Every row comes from one small tree of marks. The marks that hang from a mark follow it in brackets, in alphabetical order. Every link used is in the known rows. Which tree was each row made from?
Known rows:
borot(rarap): [ -2  -8  -2  -2  15  22   9  -3   1   2   8  -4  -4   6  -7   8   7   0
 -19   1  -9  -6   0  -4   6  -3  -5   0   7   8  -7   8  -4   5   4 -10
   8   0   3   6   4   3  -2  -1   9  -3  -2   0  -3   4 -13   0  -1  -6]
dato(borot devof(rarap(bodu))): [ 13 -14  21  -3 -14  -6  11  -9 -17   3   8   2  -2  -7  -4  25  -4  10
  -1  -4  -4   7   1  -5 -11 -17   5   6 -12  12   6  10 -15   8   3  -3
 -14   5   3   2  14  -3  -3   8   3   6   4   6   6   7   5  13  -2   8]
divakin(dato(bodu devof(rarap(pimaf)))): [-10 -14  31  -7  -2  26  15   2 -14 -12  12  -9  -4 -11  -2  21  17  -8
  -1  13   1  11  -9   3 -10 -15  -7  -3  -1   8  10 -14 -18   4   2 -19
  -5  14  -7  12  -3 -19 -11  -6  21  -3   2   0 -11   3   9  10  13  10]
bodu(dato(borot devof) rarap(pimaf)): [-28  -5  17   5   7  -6   1  -4 -14  -4  -1  16  -4 -10  -5  -2 -10  12
 -18   2   1  -6   0  -8  -3 -12  12 -10   4   0   9  22  -2   1  18 -11
  -8  -5  11   5   8  -9 -11 -12  27   4  33  -7  19   5  16  -5 -11   4]
divakin(dato(bodu borot(rarap(pimaf)) devof)): [-26 -14  11  -1  19  28   3  -1 -15  -4  13  -7 -13 -12 -15  18   2   1
 -16  15  -1  -4  -9  -4  -3 -17 -13  -3  10   3  14   5 -22   6  24 -19
 -12  11  -9  15  -8 -24 -13 -20  27  -4  26  -4  -6   4  -3  -1   2  16]
divakin(dato(bodu)): [  1  -4  -1 -11   5  23   0   2   7  -4  10  -7  -2  -9  -9 -13  -5  -4
  -6   7   9   8  -8   1   9  -5  -9  -2  13   5   5   3 -17   3  -2 -17
   3  19  -2  14 -10  -8  -6 -15   8  -4  15  -3  -8   8  -5   8   6   8]
pimaf(rarap(devof)): [-20  -2   4 -12  12   2  18   4   5 -11   8   4  11 -21   3   7   0 -11
  -9   8  10   2   3   1  -2  -3  -7  -4   0  -1  -6 -13  -3  -2   6 -17
  13   8  -8   4   0   6   0 -11  -7   1   3   3   9   1   8   4  -3 -12]
dato(borot(rarap)): [ -7  -7 -11   2  18  11   5  -6  -4   3  10   2 -10  -3 -16   9  -3   9
 -18   3  -2  -3   1 -10   1  -8  -3  -1   4   2  -2  15 -11   6  15  -7
   0   1   1   6  -1   5  -1  -9  13   1  18  -1   1   6 -13   8  -4   6]
borot(dato rarap(pimaf)): [-26 -11   5   4  14  24  16   3  -4  -8   1 -10  -2   3 -14  21  21   5
 -13  12 -13  -6  -2   2  -3  -3   0   3  15   5  -1  -2  -3   5   3  -8
  10   2   4   3 -11   0  -7   3  -1   1   3  -5  -6   0   1 -13   6  -1]
rarap(bodu borot(dato) devof): [ 13 -12   3  -8   5  12  17   8  -1 -10   1 -13   9 -11  -3  12  21   6
  -2   7  -4  -6   2  -1  -5  -6   8   9  13   1   3 -22  -6  -1  -5  -2
  22  13  -5  -2   0  19  -5   0 -14  10  17  -9   8   6  10 -13   0  -8]
bodu(rarap(pimaf)): [-22   2   3   0  11  21   2  -1  -4  -6   0  10  10   1  -4  -7  14   6
 -13   2  -8 -13  -3   1   2   0   8  -8   9   1   2  10  -4   2   8 -11
   0   0  15   7   0  -5  -8   1  11   0   9  -5  12   2  16 -14  -4  -6]
divakin(dato(bodu borot devof)): [ -2 -13   2  -7   5   5  -5  -3  -1   1  11   6  -8 -17 -14  -1 -23   4
  -5   6  12   2  -8  -4   0 -12  -3  -3   5   8  16   7 -22   7   9 -13
 -11  12  -6  12 -10 -14 -10 -20  22  -1  31  -4   0   8  -2  17  -1  16]
divakin(dato(devof)): [ -1  -6   5 -10  11  12  -9  -2   8   4   7  -3  -5  -4  -3   4  -9  -2
  -3   5  -6  -3  -5   1   5 -10   0  -6   0  10  12  -5 -15   7  -6 -12
  -4   0   0   9   2  -8  -7 -10  20  -1   0   0  -1   5   7  10  -2  -6]
dato(bodu borot devof(rarap)): [  7 -15  19   1 -14  -4  15  -4 -14  -5  18   8  -5  -8 -11  13  -7   0
  -6   4  11  11  -3  -9 -10 -14  -5   5  -5   8   4   3 -12   6  -1  -8
 -12   8  -5   3  -5  -5  -7  -5   6   1  22   6   3   5  -8  23   4  17]
dato(bodu devof(rarap)): [  7 -19  27  -3 -15   2  17  -7  -7  -8  18  -1  -2  -3  -5  10   4  -7
  -5   5   5   8  -2  -3  -7 -11  -4   2  -1  12   1  -3 -10   7 -14 -11
  -3   6  -5   4  -4  -8  -8   1   6  -3   4   8  -1   4  -9  15   6  10]
dato(borot(rarap(devof))): [-10  -9 -12   0  22   8  11  -3  -5   2  14  -1  -4  -3 -14  12   5   4
 -18  13   6   0   3 -10   2  -5  -5   1   8  -5 -11   6 -10  -1  25  -9
   8   4  -9   8  -4  13  -1 -14   9   3  25  -2   8   4 -12   5  -6   5]
rarap(borot devof): [  9  -6   3 -10   8  14  13   6   1  -5  11  -3   8  -3  -2   9  23 -10
  -7  11   6 -12   1  -5  -2  -3   1  -2   7  -4  -3 -25  -1  -4   5 -12
  26  11  -9   4   2  16  -2  -6  -4   3  13 -11   7   6   9  -2  -4 -13]
devof(rarap): [ 16  -4  11  -8 -10  10  15  -2  -2  -1   8  -2   4   3  -5  12  13  -7
  -2   2   1   7   0  -4  -5  -6  -5   0  -8   6  -9  -2  -9   2  -4  -8
   4   5   2   3   3   7  -1   5  -3   3  -4   4  -4   4   0  19   3  -1]
bodu(rarap): [ -4   0  -4   1   7  13  -7  -7   6  -3   6  15   7   5  -6 -16  -5   9
 -12  -2  -2  -8  -1  -2  11   3   7  -4   9   4   0   8  -7   4  -8  -9
   4  -5  14   4   3   3  -5  -2   8  -1  12  -3  12   3   5   3  -8  -7]
bodu(dato rarap(borot devof pimaf)): [-14  -4  11  -5  17  20  16   9 -12 -13   2   4  10  -6   4   1  31  -7
 -19  12   8 -10   1  -7  -1 -11   9 -10  18 -12  -1 -11   1 -16  15 -17
  21   9  -1   8   5   6  -8 -14  14   3  27 -16  14   5  19 -17  -7  -7]
bodu(rarap(devof(dato) pimaf)): [-29   1   1  -6  10  30   7  -3  -8  -5   3   5  20  10   1  -6  28   6
  -9   8   4 -15  -2   0  -7   1   3  -6  10  -5  -7  -1  -3  -9  28 -18
  13 -15   6   4   2  -5  -4  -6  -3  -4   2   1  21   6  16 -13  -5 -10]

Write each row's tree:
[-14  -8   6   0  13  25  10  -3 -19   2  -2  -7  -2  -7 -11  21  15  18
 -20   4 -10  -6  -2  -4  -7 -14   1   2   7   2   2  21 -12   4  26  -8
  -2   7   1  10  11  -7  -5   3  14   4   7  -5   2   6  -3 -14   0   8]	dato(borot(rarap(bodu pimaf)))
[ 21 -11  24 -14  -5  15   5  -5  -6  -1   4 -10  -3   0   0  20   3   2
   2  -2  -6   8  -4   3  -2 -16  -1   1 -11  14   8  -2 -24   5  -3  -7
 -12  11  -6  10  16  -8  -4   0  17   1 -10   7  -8   7   2   9   1  -3]	divakin(dato(devof(rarap(bodu))))
[  1 -13  -4  -5  15  23  13  -5   1  -1   4 -12   2  -1  -1   9  14   6
 -18   4  -7  -2   3  -3   4  -8  -4   6   7   3 -10   7  -7   1  13 -11
  10  12  -8  11  12   7  -1   1   2   0   3   2   2   6 -10  -8  -3 -10]	borot(rarap(bodu devof))
[ -8 -17  32  -1  -3  13  17   6 -15  -9  -8  -7   5  -9  -3  25  28  11
  -3   4 -19 -15  -2   3 -14 -10  12   4   7   9  21 -19  -8   6  -8   0
   5   8   3  -2   4  -5 -13   7   0   7   3  -9   7   3  27 -26   4  -8]	rarap(bodu borot(dato(devof)) pimaf)
[-15  -5  13  -7  -3  50  19   5 -23 -12   4   8  16   3   0 -11  31   7
 -15   4   3 -23 -10  -1  -6  -7  -3  -5  21   0   9  -8  -6  -6   9 -22
  10   0   4   3  -2 -13 -10  -6   7  -9  13  -9  11   9  15 -22   2   0]	devof(dato(bodu(rarap(borot pimaf))))
[ -6  -8   7   0   5  -7  -1  -6   1  -5   4  19  -2   3   2 -15 -11   6
 -17  -5  -1  -6   1  -5   6  -8  10  -8   5   8   4  17   0   0  -6 -12
  -4  -4  11   4   9  -2  -7 -11  26  -2  19   1  14   6   4   1 -11  -4]	bodu(dato(devof) rarap)
[-17  -9  26   0  -4   2  18  -3 -19  -1   8   2  -1  -8 -10  31  16   0
   0   6  -1   2  -1  -6 -18 -11   7  -3 -10   3   4  -4 -10   3  14  -5
 -12   1  -2   3   4  -6  -7   3  10   6   3   0   8   3  13  12   3  11]	dato(borot devof(rarap(pimaf)))
[ -3 -11  28  -5   0  17  16   1 -18  -6  12  -4  -6 -16 -12  20   5  -6
  -1  14  10  11  -9  -2 -15 -15  -8  -2  -1   3  12  -3 -24   4  20 -15
 -13  13  -6  12  -8 -19 -10 -11  18   0  18  -1  -9   6  12  15   8  21]	divakin(dato(bodu borot devof(rarap(pimaf))))
[ -4 -10 -10  -6   3  29  12 -12 -24  10   1  -2  -4   6 -10   7   4  22
 -18  -7  -4  -9  -2  -9  -3 -14  -4   4   0   6  -6  25 -15   4  27  -7
  -7  -4   2   5  15   2   0   4   3  -3   6   5   4  13 -11  -7  -3   8]	devof(dato(borot(rarap(bodu))))
[-11  -9  23  -8  13  39   3   7 -11 -12   8   4   4  -6   0  -3  13  -3
  -8   9  -2 -17 -11   3   3  -9   0  -6  19   4  27 -20 -19   0   5 -22
   2   9  -3  12  -4 -23 -14 -20  25  -7  21 -20   7   3  20 -16   1  -4]	divakin(dato(bodu(rarap(borot pimaf)) devof))
[-26  -8   5  -2  21  29  19   1  -4  -5   5 -10   5   7  -4  21  36  -5
 -16  15  -2  -4   0  -2  -4  -4  -4  -2   8  -3  -9  -5  -3  -3  24 -17
  16   5  -8  12  -1   2  -6  -2   7   0   1  -1   2  -1  -4 -13   2  -6]	borot(rarap(devof pimaf))
[-13 -16  15  -9   8  11  32  13   5 -22  11   0  10 -33   0  12  15 -11
 -11  13  18  -3   0  -1  -3  -7 -11   5  22  -3   1 -35  -3  -4  -7 -15
  25  21  -9  -2 -19  10  -6 -18 -18   3  32  -9   6   0   8  -3   3  -4]	pimaf(rarap(borot(dato(bodu)) devof))
[ -6  -8  11  -9   7   4  25  10   2 -15   3   3   6 -19  -2  15   4 -10
  -8   0   1 -12   2   2  -2  -6   2   1  11   2  12 -25  -3   2 -14  -7
  16   6   0  -6  -6  10  -5 -14 -14   4  13 -10   1  -1  14  -2  -1 -13]	pimaf(rarap(borot(dato)))
[ 11  -6  25 -10  -3  32  27  11 -19  -7   6 -10   5  -7  -2  31  45 -13
  -8  11  -5  -4  -3  -4 -18 -10   1  -4   4  -3  -1 -24  -6  -4   5 -10
  12   9  -9   5   8   2  -6   5   5   2  -5 -15  -4   2  20  -3   9  -5]	devof(rarap(borot pimaf))
[  5  -9   9  -4   2  26   6   3  -3 -11  10  13  11  -1  -1 -19   5   1
 -17   4   3 -13  -6  -4   9  -5   0  -1  22   1  11  -2  -7  -1  -7 -16
  15  10   2   3  -4  -4  -8 -14  11  -4  28 -12  12   5   5 -11  -3  -1]	dato(bodu(rarap(borot)))
[ 11 -11  35 -11 -11  27  36   9 -27  -9  -1 -13   4  -6   0  29  44  -7
 -14  -1  -1   5  -1  -4 -17 -25   2  -4   8   0   0  -8  -4  -9   7 -11
   9  22  -8   8  22   4  -7   6  14   5   6  -9 -10   7  16 -13   8   1]	devof(rarap(bodu(dato) borot pimaf))
[  4 -20  21   2 -17  -5  20  -4  -1 -17  15  -1  -2  -3 -11  12   5  -1
  -3   7   6  12  -2  -1  -9  -8   0  10   1  14   7 -12 -12   7 -25  -4
   0   7  -4  -6 -13  -2 -10   0  -6   1  12  10  -4   3  -3  15   8   8]	borot(dato(bodu devof(rarap)))
[  6 -14   6  -5   5  15  22   8   7 -20  11  -3   8 -16  -9   3  17  -3
  -5  17  10  -3  -2  -2  -1  -8  -2   7  21  -1  -1 -28  -3  -2  -8 -11
  28  17  -6  -1 -20  13  -8 -11 -13   3  36  -9   3   4   2  -6   6   2]	rarap(borot(dato(bodu)) devof)
[-11  -9   7 -11   5 -10  26   4  -4  -8   0   6   5 -33   5  12 -13   3
 -12   0  22  12   6  -4  -8 -16  -5  -6   3  -2  -9  17  -4  -8  22 -13
   6  21  -6   7  12  10  -1 -14  -1   9  34   0  10   8   9   7  -9   4]	pimaf(rarap(bodu(dato(borot)) devof))
[ 10  -1   6  -8 -11  19  19  -7 -15   7  11   3   0   5 -11  10   9   6
  -3  -1  13   0  -1  -8 -13 -11  -1  -1 -11   0  -8   6 -14  -1  16  -8
   0  -7   4   0   5   8   2   0  -3   2   5   2   1  11   0  19   1  11]	devof(dato(borot) rarap)
[-25 -11   8 -14  -3  16  27   3  -2 -14  12   3  15 -13   5  -2   7  -5
 -12   5  25   2  -2   0  -9  -6 -20  -5  11   2 -10 -11  -4  -5  11 -24
  11   5 -11   4  -8  -4  -2 -13 -19  -8   9  12   7   5  -2   5   3  -3]	pimaf(rarap(devof(dato(bodu))))
[-18 -11  12 -18   3  27  33   9 -13 -14  14   3  17 -19  10   4  20 -14
 -13   7  23  -6  -3  -3 -11  -9 -16  -3  14  -2  -6 -28  -6  -8  10 -25
  22   9 -17   1  -3   1  -1 -18 -16  -7  15  -5   9   6   7  -7   2  -8]	pimaf(rarap(borot devof(dato(bodu))))
[  1  -8  15 -13   8  20  27  14 -15  -9  -6 -11   8 -16   4  17  38  -4
 -15   7   1  -2   1  -4 -10 -15   2  -9  13  -5  -6 -11   2 -12  17 -14
  21  25 -10   9  16   8  -7  -2   5   6  14 -14   0   8  16 -22   3  -3]	rarap(bodu(dato) borot devof pimaf)
[-16 -13  29   0   3  14  16  10  -6 -10   0  -1   3  -4  -3  26  29  -2
  -3   8 -13 -17  -5   1 -13  -7   8   1   8   5  21 -29  -3   4  -7  -7
  10   1  -1  -5  -3   1 -15   1   0   5   5 -12   7  -1  23 -18   2  -8]	rarap(borot(dato(devof)) pimaf)
[ -5 -16  37 -10  -5  18  16   7 -22  -7  -8  -6   0 -12   5  24  26  -2
 -13  -3  -9 -11  -2  -1 -12 -17  12  -8   7   6  10  -6  -1  -1   4 -10
   2  18  -7   8  22  -5 -13   3  20   4   7  -6   2   6  15 -19   1  -5]	rarap(bodu(dato(devof)) borot pimaf)
